What can hang from each mark
C: W
Y: K S
Q: C K
S: R W
W: S
R: K
K: Q R Y

Every row comes from one small tree of marks. The marks that hang from a mark follow it in brackets, in alphabetical order. Every link used is in the known rows. Which tree was each row made from?
Known rows
R[K]: [ 2.64  0.80  0.72  0.19 -3.65 -1.17  3.31 -4.14 -1.10  1.14 -1.39  0.79
 -0.07 -2.02 -0.56 -1.78  0.08  2.21]
W[S[R[K[Y]]]]: [-0.37  1.97  2.19  6.60 -1.97 -2.39  4.42 -1.93 -0.94 -0.07 -1.45 -1.45
  1.17 -2.29 -1.59 -1.18 -0.39  1.49]
S[R[K[Q]] W]: [-1.33 -2.44  2.47  2.65  0.12 -1.43  3.12  1.01  0.37 -1.52 -1.20 -0.83
  1.47 -3.57  0.30 -0.55 -1.95 -0.24]
Y[S]: [ 5.04  3.52  0.24 -0.31 -5.69 -1.11  1.68 -6.40 -0.35  2.95 -0.85  0.79
 -2.15 -1.80 -1.37 -2.73  0.63  2.27]
C[W[S[R[K[Q]]]]]: [-1.68 -0.87  1.81  6.57 -1.41 -2.28  2.48  0.91 -0.76 -1.21 -2.52 -0.35
  0.64  0.32  1.92 -0.38 -0.86  2.74]
Y[K S]: [ 4.30  2.17  0.96 -0.35 -6.57  1.65 -0.10 -5.40  2.02  3.62 -0.50  0.62
 -2.23 -1.09 -0.19 -2.18  1.83  2.51]
C[W]: [ 5.50  3.47 -0.80 -0.37 -5.04 -2.93  3.55 -5.37  0.48  0.40 -1.79  2.75
 -0.43  0.50 -1.59 -2.26 -0.19  2.71]
Q[C]: [ 4.65  2.53 -0.31 -0.38 -2.97 -2.52  3.55 -5.32 -0.22 -0.96 -0.35  0.65
 -0.34 -2.45 -2.08 -2.09  0.77  0.89]
W[S]: [ 3.39  3.76  0.06  2.98 -5.22 -3.14  2.38 -6.04  0.21  2.36 -1.59  0.09
  1.19 -1.53 -1.25 -3.10  0.61  3.71]
Y[K S[R W]]: [ 2.63  1.50  3.50  1.43 -5.17  0.00  0.06 -2.01  3.59  2.41 -0.01 -0.16
 -0.94 -2.36 -1.52 -1.24  0.63  0.48]
S[R[K[Y]] W]: [ 0.27  1.30  2.56  3.31 -0.95 -1.95  5.92 -1.27 -0.10 -1.45 -0.57 -0.35
  1.43 -3.96 -2.93 -0.15 -1.71 -1.02]
W[S[R[K[Q]]]]: [-2.15 -1.65  2.02  5.82 -1.03 -1.95  1.94  0.20 -0.92 -0.04 -1.85 -1.58
  0.94 -1.78  1.64 -1.42 -0.36  2.30]
K[Q[C] R Y]: [ 1.61 -1.94 -2.84  2.67  1.54 -1.04  5.92 -1.07 -0.91 -5.00 -0.79  0.72
  0.85 -3.60 -0.47 -0.48 -1.19 -1.16]
R[K[Q Y]]: [-0.58 -0.72 -0.74  2.21 -0.18  0.83  5.20 -2.98 -1.66 -2.09 -1.43 -0.22
  0.82 -3.02  0.18 -0.81 -1.58  0.87]
Y[K[Q[C[W]] R]]: [ 2.02 -3.38 -1.41  1.64 -1.02  0.73  2.34  1.38  1.88 -3.91 -1.33  2.43
  0.10 -0.38  2.27  0.05  0.13  0.72]
K[Q[C[W]] R Y]: [ 1.83 -1.18 -3.08  3.25  1.37 -1.20  6.49 -0.44 -0.74 -6.28 -1.48  2.04
  0.30 -1.52 -0.05  0.43 -1.53 -0.75]
Q[C K]: [ 0.58  2.38  1.14  0.05 -1.53 -2.30  3.81 -4.36  0.62 -1.46  0.41  0.59
  0.09 -1.54 -2.22 -1.48  0.97  1.28]
K[Q]: [ 2.81  0.05 -1.32 -0.32 -2.61 -1.46  3.16 -4.45  0.03 -0.17 -1.25  0.73
  0.24 -1.93  0.13 -2.72 -0.77  1.88]
C[W[S[R[K]]]]: [ 0.78  1.71  2.52  6.04 -3.66 -3.32  2.78 -0.79 -0.43  0.38 -2.44  0.25
  0.30  0.50 -0.05 -0.75  0.27  2.92]

Which tree is each row?
[-1.73 -1.82  3.42  3.47 -1.02  0.25  1.61  0.65 -0.37 -0.10 -0.97 -1.46
 -0.81 -3.51  0.98 -0.23 -1.39 -0.16] | Y[S[R[K[Q]] W]]
[ 0.92  0.27  3.09  2.04 -2.18 -2.68  3.34 -0.65  0.43 -0.04 -0.78 -0.26
  1.01 -3.35 -1.63 -0.98 -0.94  0.13] | S[R[K] W]
[-2.59 -1.83  2.10  6.38  0.70 -1.90  2.19  0.96 -1.33 -2.56 -1.15 -2.20
  0.84 -2.42  1.48 -0.72  0.26  1.24] | W[S[R[K[Q[C]]]]]
[ 1.59 -1.43  1.75  1.07 -3.63  1.25 -0.63 -1.30  2.76  1.59 -0.44 -0.33
 -2.16 -1.05  1.20 -1.61  0.90  1.36] | Y[K[Q] S[R]]
[ 3.16  4.46  0.13  4.15 -3.52 -3.39  3.11 -4.24 -0.17 -1.40 -1.58  0.81
  0.47 -0.13 -1.26 -1.46  0.60  2.93] | Q[C[W[S]]]
[ 0.22  0.80  2.84  5.29 -3.25 -3.25  2.15 -1.46 -0.60  1.60 -1.58 -0.85
  0.78 -1.56 -0.25 -1.63  0.69  2.44] | W[S[R[K]]]
[-1.94 -2.52  2.61  3.29  1.65 -1.25  3.43  1.76 -0.41 -3.86 -0.43 -1.51
  1.19 -4.38  0.18  0.12 -1.36 -1.10] | S[R[K[Q[C]]] W]
[ 0.82  0.76  0.29  3.09  0.41 -0.30  3.98 -2.07 -0.61 -3.46  0.05 -1.46
 -1.91 -2.96 -1.35 -0.53 -0.38 -1.27] | K[Q[C] Y[S[R]]]
[ 0.65 -3.15  0.77  2.08 -2.81  2.27  0.45  0.41  2.63  0.39 -0.83  0.65
  0.27 -3.31  2.10 -0.66 -0.77  0.49] | Y[K[Q R] S[W]]
[ 0.00  1.66  2.60  6.34 -1.70 -3.29  2.81  0.10 -1.00 -2.20 -1.61 -0.43
 -0.18 -0.18 -0.05  0.07  0.69  1.78] | Q[C[W[S[R[K]]]]]
[ 2.70 -2.13 -2.30  1.80 -0.26 -2.01  4.10  0.16 -0.23 -4.48 -1.59  2.47
 -0.11 -0.80  1.37 -0.34 -0.89  0.32] | K[Q[C[W]] R]
[ 1.55 -4.26 -1.20  1.11 -0.72  1.07  1.67  0.57  1.77 -2.49 -0.62  1.19
  0.87 -2.63  1.79 -0.80  0.65  0.48] | Y[K[Q[C] R]]
[-0.15  2.72  1.87  7.27 -2.16 -2.61  5.04 -1.33 -0.89 -1.13 -2.30  0.06
  0.58 -0.13 -1.47 -0.24 -0.58  1.65] | C[W[S[R[K[Y]]]]]
[ 0.06  4.28  0.24  2.06 -0.36 -1.86  6.43 -4.12  0.57 -4.29 -0.02  1.66
 -0.26  0.04 -3.38 -0.09 -0.34  0.64] | Q[C[W] K[Y]]
[ 1.39 -1.28 -1.71  3.39  0.62  0.80  4.71 -1.57 -1.40 -3.72 -0.70  0.12
 -1.17 -3.74  0.15 -0.20 -0.91 -1.19] | K[Q[C] R Y[S]]
[-0.43 -2.12  1.40  2.99  0.93 -1.65  3.72  1.47 -1.08 -4.47 -1.29  0.31
 -0.90 -0.41  1.13  0.44 -0.34  0.23] | S[R[K[Q[C[W]]]]]
[-0.24  0.46 -0.50  2.54  0.75 -2.11  6.36 -1.87  0.05 -3.76  0.10  1.31
  0.61 -2.55 -2.41  0.02 -0.06 -0.64] | Q[C K[R Y]]
[ 3.17  3.63  1.14  4.70 -4.40 -4.96  2.61 -2.76  1.07  0.65 -1.96  0.82
 -0.01  0.92 -1.45 -1.92  0.22  2.99] | C[W[S[R]]]
[ 1.68  0.23  0.35  1.25 -2.66  2.71  0.26 -2.18  1.52 -1.68 -0.73  0.86
 -2.09 -0.01  1.99 -0.39  0.80  1.63] | Y[K[Q[C[W]]] S]
